Each row was made from one path, in order. Every step used is in the known rows, and no mark comes twice. Write each row's path.
Known rows
v x a: |  20 | -44 | -47 |  24 |   0 | -27 |  57 | -25 | -45 |  15 | -29 |  25 | -27 |  12 |  -3 | -30 |  55 |  -2 |  17 |  -9 | -17 | -33 |  34 |
c x a w: |  -7 | -51 | -22 |  53 | -40 | -20 |  42 | -15 | -16 |  44 | -42 |  28 |  15 |   8 |   5 | -45 |  47 | -24 |   4 | -14 | -48 | -13 |  51 |
a w f c: |  11 | -77 |  -3 |  33 | -73 | -35 |  27 |  11 | -28 |  45 |   0 |   9 |  40 | -13 |  -8 | -13 |  55 | -55 | -16 |  -8 |  -7 |  13 |  27 |
x v c w: |  26 | -48 | -29 |  14 | -11 | -38 |  35 |  32 | -49 |  39 | -65 |  50 | -19 |   1 | -32 | -24 |  27 | -43 |  -9 |  -5 | -11 |  40 |  32 |
f x v: |  12 | -45 | -26 |  38 | -28 | -32 |   6 |  41 | -54 |  49 | -45 |   9 |   0 |  -2 |  10 | -39 |  44 |   1 | -24 |   0 | -29 |  32 |  20 |
x w c v: |   3 | -57 |  15 |  38 | -40 | -29 |  45 |  -7 | -39 |  29 | -55 |  23 |  16 |   8 |   3 | -39 |  31 | -27 | -47 |   4 |  -9 |  34 |  33 |
c v x w f: |  18 | -60 |  -8 |  20 | -14 | -11 |  68 | -23 | -27 |  21 | -55 |  18 | -16 |  -8 | -22 | -18 |  32 | -41 | -13 |   3 |  -6 |  46 |  24 |
x a: |  21 | -40 | -33 |  33 | -15 | -33 |  45 |  -1 | -42 |  18 | -28 |  25 |   0 |   9 |  15 | -36 |  50 |   4 |  -3 |  -4 | -20 | -36 |  41 |
v x: |  21 | -46 | -48 |  18 |  -1 | -26 |  48 |  -8 | -43 |  22 | -22 |  18 | -16 |   8 | -14 | -11 |  47 |  -7 |  13 |  -7 | -14 | -12 |  28 |
f c: |  19 | -51 | -24 |  34 | -37 | -47 |  21 |  16 | -52 |  40 | -21 |  16 |  19 |   4 |  -6 | -28 |  46 |  -3 | -24 |  -1 |   8 | -10 |  25 |
f c v: |   6 | -47 | -13 |  31 | -34 | -34 |  31 |  24 | -54 |  50 | -47 |  17 |  21 |  -3 |  -8 | -42 |  35 |  -6 | -50 |   3 |  -4 |  -2 |  33 |
x v: |  14 | -37 | -34 |  23 | -18 | -30 |  28 |  26 | -49 |  38 | -48 |  21 |   0 |   1 |  14 | -33 |  33 |  -8 |  -7 |  -5 | -22 |  27 |  25 |
a w f x: |   7 | -75 |  -5 |  39 | -60 | -23 |  22 |  23 | -18 |  40 |   1 |  -1 |  31 | -12 |  -3 |  -9 |  58 | -46 | -15 |  -6 | -36 |  14 |  31 |
f x v c: |  25 | -54 | -39 |  27 | -19 | -34 |  16 |  51 | -63 |  43 | -47 |  30 | -19 |   0 | -12 | -33 |  50 |  -7 | -17 |   1 | -27 |  43 |  16 |
c x w f: |  22 | -66 |   6 |  54 | -32 | -21 |  53 | -10 | -10 |  24 | -42 |  20 |   6 |  -3 | -15 | -17 |  37 | -26 | -14 |  -2 |  -2 |  48 |  28 |
c w: |  18 | -45 | -16 |  27 | -18 | -38 |  35 |   8 | -28 |  31 | -37 |  27 |  10 |   7 | -23 | -15 |  28 | -29 | -13 |  -4 |  -8 | -11 |  46 |
x v c w f: |  35 | -65 |  -7 |  17 | -16 | -31 |  48 |  38 | -34 |  30 | -46 |  45 | -18 | -14 | -39 |  -5 |  35 | -59 | -12 |  -6 |  -3 |  54 |  26 |
f w c x: |   9 | -67 |  23 |  73 | -31 | -39 |  17 |  18 | -30 |  35 | -19 |  13 |   9 |   9 | -18 | -32 |  66 | -20 | -33 |  -7 |  13 |  12 |  37 |
c x: |  11 | -47 | -22 |  50 | -15 | -25 |  40 |  13 | -26 |  36 | -38 |  20 |   6 |   7 |  -8 | -23 |  42 |   7 | -12 |  -6 | -21 |   1 |  36 |
c w f x a: |  24 | -66 |  15 |  51 | -34 | -37 |  37 |  12 | -20 |  27 | -21 |  20 |   3 |  -8 | -20 | -22 |  56 | -33 | -29 |  -2 | -11 | -15 |  41 |
c w f: |  25 | -61 |   5 |  30 | -22 | -32 |  48 |  16 | -15 |  22 | -18 |  21 |  13 |  -9 | -28 |   3 |  38 | -45 | -17 |  -5 |   0 |   3 |  39 |
a w c: |  -2 | -68 |  -5 |  35 | -59 | -33 |  29 |   3 | -26 |  35 |  -3 |  14 |  35 |   8 |   9 | -17 |  54 | -43 | -13 | -11 | -32 |   0 |  38 |
w f x: |  24 | -66 |  -4 |  45 | -32 | -29 |  29 |  36 | -31 |  25 |  -1 |   1 |  14 | -11 |  -6 |  -6 |  61 |  -9 | -24 |   2 | -14 |   4 |  24 |
x v c: |  27 | -46 | -47 |  12 | -10 | -31 |  38 |  38 | -60 |  34 | -49 |  39 | -22 |   1 |  -8 | -26 |  40 | -14 |  -2 |  -3 | -19 |  39 |  21 |

Which path is each row?
|   0 | -72 |  -6 |  38 | -61 | -20 |  12 |  33 | -27 |  54 | -26 |   1 |  21 | -17 |  10 | -24 |  51 | -50 | -17 |  -7 | -43 |  55 |  23 | | a w f x v
|  18 | -74 |   9 |  63 | -41 | -33 |  36 |  19 | -26 |  40 | -18 |  15 |  18 | -12 | -22 | -16 |  57 | -11 | -34 |  -6 |  10 |  18 |  21 | | w f c x
|   7 | -61 |   8 |  75 | -29 | -32 |  48 |  -6 | -30 |  27 | -26 |  29 |   5 |  13 |   5 | -39 |  63 |   6 | -28 | -11 | -20 | -18 |  38 | | w c x a
|  15 | -79 | -18 |  26 | -51 | -21 |  21 |  45 | -38 |  49 | -30 |  23 |   0 | -19 | -14 | -19 |  56 | -58 | -11 |  -4 | -40 |  65 |  17 | | a w f x v c
|  15 | -58 |  -6 |  58 | -46 | -42 |  25 | -16 | -37 |  48 | -57 |  23 |  14 |  10 | -19 | -45 |  34 | -14 | -31 |  -2 |  13 |  38 |  25 | | f c x w
|  30 | -61 |  -6 |  29 | -32 | -29 |  51 |  -8 | -25 |  13 | -27 |  17 |   9 |  -5 |  -5 | -11 |  37 | -35 |  -6 |   1 |   4 |  36 |  24 | | x w f
|  10 | -68 | -12 |  24 | -48 | -21 |  43 |  11 | -15 |  29 |  -4 |  10 |  30 | -10 |   1 |  -3 |  49 | -54 |   3 | -11 | -29 |  10 |  35 | | a w f
|   2 | -59 |  -5 |  30 | -13 | -19 |  55 |  -2 | -44 |  28 | -34 |  18 |  -7 |   6 | -13 | -20 |  49 | -13 | -29 |  -4 | -17 |   2 |  30 | | w c v x
|   8 | -41 | -36 |  16 |   4 | -13 |  56 |   1 | -44 |  31 | -52 |  18 | -15 |   3 | -14 | -25 |  35 |  -8 | -11 |  -1 | -25 |  -4 |  35 | | c v x
|  31 | -64 | -19 |  21 | -17 | -24 |  60 | -31 | -26 |  10 | -26 |  17 | -17 |  -1 | -21 |  -3 |  43 | -41 |  12 |  -3 |   7 |  37 |  19 | | v x w f
|  18 | -60 |   2 |  39 | -45 | -42 |  37 | -17 | -38 |  20 | -27 |  21 |  16 |  16 |   4 | -23 |  41 | -25 | -23 |  -2 |   4 |  26 |  26 | | x w c
|   1 | -55 |   7 |  39 | -27 | -26 |  43 |  20 | -41 |  32 | -33 |  19 |  19 |   3 |   3 | -27 |  43 |  -9 | -49 |   0 | -20 |  -2 |  37 | | w c v
|   7 | -61 | -34 |  41 | -31 | -21 |  51 |  -4 | -28 |  39 | -44 |  47 |  -7 |   7 | -16 | -39 |  54 | -30 |   6 | -12 | -46 |  -6 |  46 | | v c x a w
|  35 | -74 |   1 |  38 | -22 | -39 |  45 |  21 | -31 |  22 | -22 |  40 | -16 |  -7 | -43 | -17 |  63 | -38 | -26 |  -1 |  -6 |  -5 |  36 | | v c w f x a
| -12 | -72 |   6 |  62 | -58 | -24 |  33 |   0 | -15 |  45 | -18 |  19 |  33 |   9 |  -1 | -22 |  54 | -34 | -20 | -12 | -37 |  13 |  41 | | a w c x
|  14 | -69 |   9 |  62 | -45 | -31 |  28 |  30 | -33 |  56 | -45 |  19 |   8 | -17 | -10 | -31 |  47 | -17 | -36 |  -9 |   3 |  59 |  13 | | w f c x v
|  -2 | -78 |   9 |  56 | -71 | -24 |  20 |  18 | -23 |  70 | -45 |  16 |  26 | -18 |  -8 | -34 |  46 | -54 | -25 | -14 | -19 |  66 |  22 | | a w f c x v
|  24 | -53 | -34 |  47 |  -4 | -27 |  59 |   7 | -39 |  24 | -45 |  49 | -25 |  10 | -20 | -36 |  54 |   8 |  -3 |  -7 | -23 | -14 |  38 | | v c x a
|  14 | -77 | -12 |  46 | -38 | -13 |  64 |   2 | -14 |  30 | -26 |  42 |  -4 |  -5 | -23 | -20 |  64 | -46 |   3 | -12 | -38 |  10 |  39 | | v c x a w f
|   1 | -59 |   7 |  65 | -32 | -28 |  29 |  21 | -37 |  44 | -48 |  24 |   4 |   4 |   6 | -34 |  46 |  -6 | -31 | -10 | -21 |  47 |  24 | | w c x v
|  30 | -54 | -28 |  15 | -10 | -40 |  46 |  21 | -40 |  26 | -38 |  47 |  -9 |   7 | -46 |  -9 |  35 | -37 |  -6 |  -2 |  -4 |  -1 |  41 | | v c w
|  11 | -57 | -12 |  59 | -38 | -39 |  24 |  14 | -39 |  51 | -35 |  19 |  16 |   4 | -17 | -34 |  45 |   6 | -31 |  -6 |   2 |   2 |  28 | | f c x
|  23 | -55 | -35 |  40 |  -6 | -25 |  51 |  24 | -38 |  30 | -38 |  40 | -13 |   7 | -32 | -17 |  46 |   1 |  -6 |  -4 | -17 |   7 |  32 | | v c x
|  38 | -71 |  -7 |  18 | -15 | -34 |  58 |  25 | -25 |  18 | -20 |  42 |  -7 | -10 | -51 |   9 |  43 | -51 | -10 |  -4 |   3 |  12 |  36 | | v c w f
|   2 | -63 |  22 |  54 | -50 | -33 |  23 |   6 | -43 |  39 | -51 |  12 |  17 |   7 |  -2 | -46 |  40 | -18 | -64 |   9 | -15 |  38 |  28 | | f x w c v
|  35 | -73 |  -7 |  42 | -23 | -22 |  62 |  -2 | -21 |  17 | -43 |  40 | -15 |  -3 | -37 |  -9 |  44 | -33 |  -8 |  -2 |   2 |  58 |  21 | | v c x w f
| -16 | -68 |   6 |  60 | -59 | -22 |  21 |   9 | -24 |  60 | -46 |  22 |  21 |   3 |  10 | -37 |  43 | -41 | -21 | -17 | -46 |  56 |  32 | | a w c x v
|  -3 | -72 |   8 |  31 | -67 | -21 |  35 |  21 | -27 |  54 | -30 |  10 |  40 | -19 | -11 | -27 |  45 | -56 | -42 |  -4 | -17 |  20 |  37 | | a w f c v
| -10 | -46 | -35 |  19 | -21 |  -8 |  57 | -26 | -33 |  41 | -55 |  24 |  -9 |   3 |  -1 | -46 |  44 | -39 |   1 |  -9 | -54 | -18 |  49 | | c v x a w
|  26 | -64 |  -4 |  52 | -31 | -30 |  37 |  18 | -31 |  20 |  -8 |   9 |   4 |  -9 |   5 | -25 |  69 |  -4 | -21 |  -1 | -18 | -17 |  28 | | w f x a
|  -1 | -68 | -19 |  36 | -43 | -28 |  48 | -38 | -31 |  26 | -10 |  22 |  -1 |  13 |   3 | -28 |  66 | -44 |   8 | -17 | -35 | -19 |  37 | | v x a w c
|  21 | -70 |  10 |  70 | -40 | -33 |  44 |   4 | -27 |  36 | -24 |  21 |   7 | -10 | -11 | -34 |  65 |  -6 | -31 |  -7 |   5 |  -6 |  28 | | w f c x a
|   8 | -42 | -22 |  50 | -16 | -22 |  31 |  23 | -35 |  50 | -64 |  24 |  -4 |   2 |   2 | -38 |  33 |   0 | -13 |  -7 | -29 |  40 |  27 | | c x v
|  20 | -63 |  -5 |  43 | -34 | -26 |  18 |  43 | -40 |  39 | -29 |   4 |   2 | -18 |   5 | -22 |  51 | -16 | -27 |  -2 | -21 |  46 |  13 | | w f x v
|   4 | -52 | -47 |  21 | -27 | -20 |  49 | -36 | -33 |  31 | -28 |  22 | -10 |   9 |   1 | -33 |  55 | -38 |  26 | -16 | -41 | -24 |  42 | | v x a w
